Each row was made from one path, in order. Every step used is in the known rows, and no mark comes twice. Write each row's path.
Known rows
batov -> febim -> rurig -> safuf -> bokiza: [-3.14  2.74 -0.38 -1.33  1.96  0.31 -0.18  0.07  3.44 -3.40 -0.49 -0.84
  0.18 -0.47 -0.79 -0.99 -1.26 -1.96  1.79  1.22 -1.47  3.10  0.50]
batov -> febim: [-0.76  1.83 -0.32 -0.62  1.81 -1.28  0.31  0.62 -1.63 -1.81  1.66  0.00
  0.44 -0.74 -0.79 -0.05  0.93 -3.84 -2.62 -1.99  1.37  0.51  1.08]
safuf -> kuvab: [ 0.74 -0.61  0.36 -0.64  3.71  0.00 -1.08  1.52  0.40 -2.89  0.55  0.71
  4.25 -0.30  0.10  4.31  1.93 -5.60 -8.47  0.08 -3.87 -6.18 -1.14]
safuf -> rurig: [-2.16 -0.53 -0.45 -0.02  0.04 -1.19 -0.67  1.18  1.78  0.36  1.41  4.62
  3.27 -0.84  0.77  0.86  2.03 -1.07 -1.57 -2.14 -3.89  0.22 -1.68]
gezi -> tivik -> batov -> febim: [ 1.79  2.97 -0.29  0.00  0.07 -0.67 -0.64 -1.19 -1.06  2.44  1.43 -2.53
 -0.54 -0.84 -1.73 -3.78 -0.47  0.48 -0.22 -0.96  3.15  3.16  2.68]
kuvab -> safuf -> bokiza: [-4.87  2.11  1.72 -2.06  3.31  0.91 -0.62  3.27 -0.97 -4.59 -0.63  7.76
  2.85 -0.89  0.09  4.24  0.92 -2.65 -5.94  4.93 -0.48 -1.77 -2.32]
tikizim -> kuvab -> safuf: [-3.63 -1.97  1.88 -1.02  2.02  1.22 -2.25  3.07 -1.41 -1.90  1.06  0.74
  1.49  0.68  0.13  6.49  0.84 -5.81 -6.47  5.81  2.83 -5.48 -1.75]
kuvab -> safuf: [-4.08  0.45  1.33 -1.12  2.60  0.02 -0.50  2.70 -3.65 -2.54  0.36  4.78
  1.41 -0.39  0.57  4.44  1.46 -4.78 -6.66  3.21  1.01 -4.13 -1.82]
gezi -> tivik -> rurig: [ 2.12  0.60  0.79 -0.03 -0.30  1.09 -0.10 -1.85  1.67  2.49  0.67  0.11
 -0.61 -0.80  0.83 -3.47 -0.25  0.13 -1.09 -0.72  0.69 -1.80  0.11]
tivik -> batov -> febim -> gezi: [ 1.47  1.13  0.22  0.52 -1.62 -1.34  1.88  0.54 -1.52 -0.18 -0.13 -1.64
 -1.12 -0.57 -1.31  0.84 -0.05  0.30  3.62 -0.90  3.55  5.12  1.50]
sirif -> tivik -> batov: [ 0.88  2.08 -0.22 -0.16 -2.29 -2.38 -0.63 -0.07 -0.41  2.90  1.01 -4.00
  0.90  0.17 -0.78 -2.70  0.10 -0.97 -2.93  0.75  1.32  3.42  1.83]
gezi -> febim -> rurig: [-2.88 -0.61 -0.30 -0.99 -0.39 -1.14  0.68 -1.87 -1.24  0.60 -0.29  1.72
 -1.82 -0.98  0.30 -2.19  0.47 -0.45  1.59  0.62  0.06 -1.76  0.36]
rurig -> safuf -> kuvab: [ 1.48 -1.38 -0.49 -0.78  4.52  0.08 -2.04  2.03  1.92 -3.85  0.80 -2.83
  3.72  0.62  0.00  5.37  0.62 -5.94 -7.12  0.70 -4.41 -6.87 -0.82]
bokiza -> safuf: [-4.76  0.72 -0.70 -1.31  2.75  0.71 -0.51  0.94 -1.43 -2.10  0.75  7.16
  3.01 -1.05  0.10  2.81  1.57 -2.82 -3.12  1.53 -2.86 -5.67 -1.13]
batov -> febim -> rurig -> safuf -> kuvab: [ 0.45  0.40 -1.00 -0.09  3.45  0.09 -1.11 -0.93  1.69 -2.33  0.19 -7.09
  0.88  0.49 -1.02  1.43 -0.35 -5.88 -1.94 -0.65 -2.43 -2.16 -0.09]
sirif -> febim -> gezi -> tivik: [ 1.39 -3.47  1.18 -0.13 -3.05 -1.26  1.28 -0.21 -3.07  1.64  1.00  5.00
 -3.55  0.75  1.16 -0.09  0.54  2.25  0.57 -4.08  3.31  0.50  0.72]
febim -> gezi -> tivik -> rurig -> safuf: [ 3.51 -1.87  0.27  0.28 -0.80  1.20  0.30 -0.72  2.03  0.84  0.30 -1.88
 -2.45  0.60  1.37  0.17 -1.65  0.95  3.24 -0.62  1.20 -1.14  0.32]
gezi -> tivik: [-0.30 -0.86  0.60 -0.69  0.65  0.58 -0.65  0.39 -0.63  0.83  1.70  5.45
  0.39 -0.65  1.82 -0.45  0.99 -1.36 -5.47 -1.15 -0.37 -3.80  0.89]
sirif -> tivik -> rurig -> febim -> gezi: [ 2.71 -0.43 -0.30  1.51 -3.85 -1.94  1.92 -0.96 -1.77  2.61 -0.99 -4.75
 -2.15  1.30 -0.04 -2.85 -0.07  2.47  1.51 -1.71  1.92  2.10  0.19]
kuvab -> safuf -> rurig -> febim -> gezi -> tivik: [-0.87 -2.41  0.31  1.32 -1.63  0.00  0.11  0.59 -3.87  2.56 -0.11  5.54
 -1.03  0.77  1.15  0.62  1.09  3.97 -0.64 -0.75  0.55 -1.14 -1.85]
rurig -> febim -> gezi: [-0.34 -1.67  0.01  0.61 -1.32 -1.47  1.84  2.03 -2.13 -0.94 -1.09  1.88
 -0.04  0.37  0.61  1.75  1.43  0.88 -1.84 -0.84 -0.64 -1.91  0.21]
sirif -> febim -> gezi -> tivik -> rurig -> safuf -> bokiza: [ 2.30 -0.96  0.78 -0.77 -1.35  0.04  0.39 -0.56  2.72 -0.77 -0.58  0.10
 -2.49  0.94 -0.41 -0.91 -2.24  3.96  4.93 -0.64  1.41  3.16 -0.26]
tivik -> rurig -> safuf -> bokiza -> biviz: [-1.22  1.33  0.35 -1.98  2.87  2.79 -0.65  0.67  2.35 -6.23 -1.13 -0.28
  3.23 -0.54  0.98  2.18 -0.34 -0.38  0.37  3.31 -2.45  1.89 -1.43]
tikizim -> kuvab -> safuf -> rurig -> febim -> gezi -> tivik -> batov: [ 0.64 -2.22  0.57  1.69 -3.20  0.45 -1.91  0.40 -0.60  4.93 -0.41 -2.23
 -0.08  1.27 -1.27  0.53 -0.50  4.98  1.85  3.66  2.53  1.11 -0.73]

Write each row's path
[-0.31 -0.08 -1.32  1.50 -2.55 -0.17 -0.49 -1.22 -0.79  4.80 -0.72  2.90
  0.97 -0.06 -1.17 -2.26  0.10  7.29  4.10  0.14 -1.91  1.07 -0.37]
bokiza -> safuf -> rurig -> febim -> gezi -> tivik -> batov
[ 2.11 -0.49  0.96  0.36 -2.55  0.13  0.59  0.09 -0.31  2.58 -0.11  2.24
 -0.81 -0.56  0.46 -0.26 -0.09  2.69  0.73  0.43  1.75  1.33  1.64]
febim -> gezi -> tivik -> batov
[-2.94 -0.16 -0.46 -0.60  0.72 -0.18 -0.26  0.21  2.55 -1.17 -0.19 -1.95
 -0.29  0.05  0.98  0.22 -0.37 -3.98 -0.28  0.40 -2.28 -1.30  0.66]
febim -> rurig -> safuf
[-3.85  2.19 -0.21 -1.84  2.66  2.26 -0.24 -0.35  0.62 -6.37 -1.01 -0.74
  1.32 -0.57  0.44  0.54 -0.31 -1.54  2.25  1.60 -1.29  5.06 -0.17]
batov -> febim -> rurig -> safuf -> bokiza -> biviz
[-0.73 -2.10 -0.73  1.37 -2.24 -1.95  1.29  1.42 -0.60  0.81 -0.68  2.90
  1.03  0.36  0.41  0.97  1.71  3.04  1.04 -2.40 -2.59  0.55 -1.14]
safuf -> rurig -> febim -> gezi
[-3.71  0.37 -0.81  0.62  0.96 -1.84 -1.17  1.71 -2.51  0.76 -0.30  1.70
  2.95  0.40 -0.78  0.27  1.86  0.36 -4.08  0.80 -2.53 -2.16 -2.61]
kuvab -> safuf -> rurig -> febim
[-2.27 -1.91 -0.08  1.26 -1.33 -1.39  0.91  2.06 -3.44  0.22 -1.13  3.50
  0.72  0.70  0.18  2.84  1.61  2.21  0.04  0.14 -0.71 -0.08 -2.69]
kuvab -> safuf -> rurig -> febim -> gezi
[ 2.61  1.17 -0.12  0.83 -3.40 -2.19  1.63 -0.47 -2.95  1.79  0.68 -3.90
 -2.54  0.45 -1.19 -1.43 -0.46  0.52  3.47 -1.80  5.10  7.27  1.85]
sirif -> tivik -> batov -> febim -> gezi
[-1.60  4.00 -0.37  0.29 -1.04 -1.19  0.77 -2.38  0.97  1.82 -0.71 -5.34
 -1.07 -1.19 -1.95 -4.72 -0.50 -1.58  3.20 -0.11  1.62  5.54  1.99]
tivik -> batov -> febim -> rurig
[-2.66 -1.60 -1.49  1.12 -1.24 -0.95  0.94  0.80 -1.62  0.63 -0.86  5.31
  1.82  0.22 -0.18  1.69  1.68  3.62  2.59 -1.26 -3.52 -1.45 -2.18]
bokiza -> safuf -> rurig -> febim -> gezi
[ 2.12 -0.12  0.11  1.00 -2.72 -0.72  0.38 -0.05 -1.16  3.53 -0.91 -0.70
 -0.61  0.02 -0.53 -2.30 -0.07  4.73  0.03  0.46  0.92  0.68  2.05]
rurig -> febim -> gezi -> tivik -> batov
[-1.50 -2.19 -1.20  1.24 -1.56  0.55  0.18 -0.63 -2.36  3.04  0.19  7.42
  0.18  0.31  0.77 -0.59  1.07  5.43  1.83 -1.98 -2.35 -2.28 -1.44]
bokiza -> safuf -> rurig -> febim -> gezi -> tivik
[ 1.32  0.50  0.46 -0.91  1.03  3.59  0.38 -1.07 -0.27 -4.51 -0.71 -0.18
 -0.84 -0.07  0.99  0.80 -1.47  2.81  5.63  0.60  1.85  5.33 -0.56]
batov -> febim -> gezi -> tivik -> rurig -> safuf -> bokiza -> biviz
[ 4.15 -0.50 -0.25  0.54 -0.49  0.78  0.52 -1.57  0.89  0.88  0.84 -4.53
 -3.60  0.61  0.16 -1.25 -2.13  0.73  5.23 -2.05  3.31  1.50  0.97]
batov -> febim -> gezi -> tivik -> rurig -> safuf
[ 1.63 -0.61  0.15  1.15 -2.04 -0.94  2.17  0.10 -0.32  0.56 -1.84 -2.20
 -0.85  0.34 -0.21 -0.81  0.31  2.26  1.62 -0.66  0.31 -0.50 -0.20]
tivik -> rurig -> febim -> gezi
[ 0.95 -2.78  1.26  0.04 -1.46  0.90  1.11  0.69 -1.73  0.63  0.85  7.06
 -1.52 -0.28  2.46  1.67  0.90  0.74 -1.36 -1.81  1.25 -1.93  0.47]
febim -> gezi -> tivik
[ 3.81  0.30  0.68  0.95 -1.77  0.99  1.66 -2.50 -0.57  2.39  0.46 -0.87
 -3.52 -0.41  0.31 -2.99 -0.83  1.70  4.52 -2.79  4.22  2.41  0.49]
batov -> febim -> gezi -> tivik -> rurig
[-1.03  3.65 -0.41 -0.73  0.48  0.88 -1.02 -1.47  3.90  0.27 -0.63 -2.77
 -0.67 -0.51 -1.51 -4.13 -2.40  1.60  3.44  1.84 -0.19  5.22  1.83]
gezi -> tivik -> batov -> febim -> rurig -> safuf -> bokiza
[-2.06  1.29 -1.03 -0.33  1.18 -0.58 -0.02 -0.75  1.31 -1.24  0.48 -4.68
 -1.59  0.09 -0.36 -1.39 -0.98 -4.22  2.01 -1.05  0.14  1.63  1.40]
batov -> febim -> rurig -> safuf
[ 2.66  1.27 -0.88  0.46  2.01  0.67 -2.01 -2.43  2.04  1.07  0.04 -8.90
 -0.02  0.50 -1.76 -1.84 -1.58 -2.19 -0.01  0.13 -1.02 -0.12  1.32]
gezi -> tivik -> batov -> febim -> rurig -> safuf -> kuvab
[ 6.28 -1.22 -0.25  0.87  1.90  1.39 -0.59 -1.67  0.83 -0.51  0.55 -6.86
 -1.09  1.07 -0.69  1.42 -1.50 -1.30  1.68 -1.72  0.84 -1.76 -0.47]
batov -> febim -> gezi -> tivik -> rurig -> safuf -> kuvab
[-3.76  1.47  0.13 -1.58  1.57  0.74 -0.28  1.05  4.67 -3.37 -1.11  1.63
  1.38 -0.52  0.44  0.51 -0.77 -1.99 -0.28  2.43 -3.60  0.60 -0.09]
febim -> rurig -> safuf -> bokiza
[ 3.20 -1.18  1.24  0.61 -2.13  1.30  1.46 -1.62  0.60  2.28 -0.08  1.65
 -2.28 -0.47  1.51 -1.48 -0.37  1.79  2.60 -1.37  2.08 -0.10 -0.16]
febim -> gezi -> tivik -> rurig
[ 5.61 -2.58  0.27  0.56  1.64  1.75 -0.80 -0.80  2.10 -0.58 -0.07 -4.16
  0.03  0.99  0.60  2.90 -1.00 -1.22 -0.60 -0.41 -1.26 -4.42 -1.08]
febim -> gezi -> tivik -> rurig -> safuf -> kuvab
[ 1.79  1.06 -0.44  0.72 -0.36 -0.24 -0.35 -1.62  0.41  3.27 -0.51 -3.17
 -0.17  0.11 -0.47 -5.39 -0.04  2.35 -2.59 -0.72 -0.52 -2.94  0.71]
gezi -> tivik -> rurig -> febim
[-2.31  0.90  0.08 -2.08  2.99  0.34 -1.00  3.04  3.64 -4.76  0.04  3.07
  3.00 -0.36  0.30  3.07 -0.23 -2.11 -3.46  2.45 -3.45 -1.49 -0.31]
rurig -> safuf -> bokiza
[ 0.14  2.06 -1.00  0.20 -0.36 -0.14 -0.90 -2.39  1.76  2.31  0.42 -6.79
 -2.48  0.02 -1.11 -4.54 -2.15 -0.39  3.77 -0.22  1.47  3.35  2.69]
gezi -> tivik -> batov -> febim -> rurig -> safuf
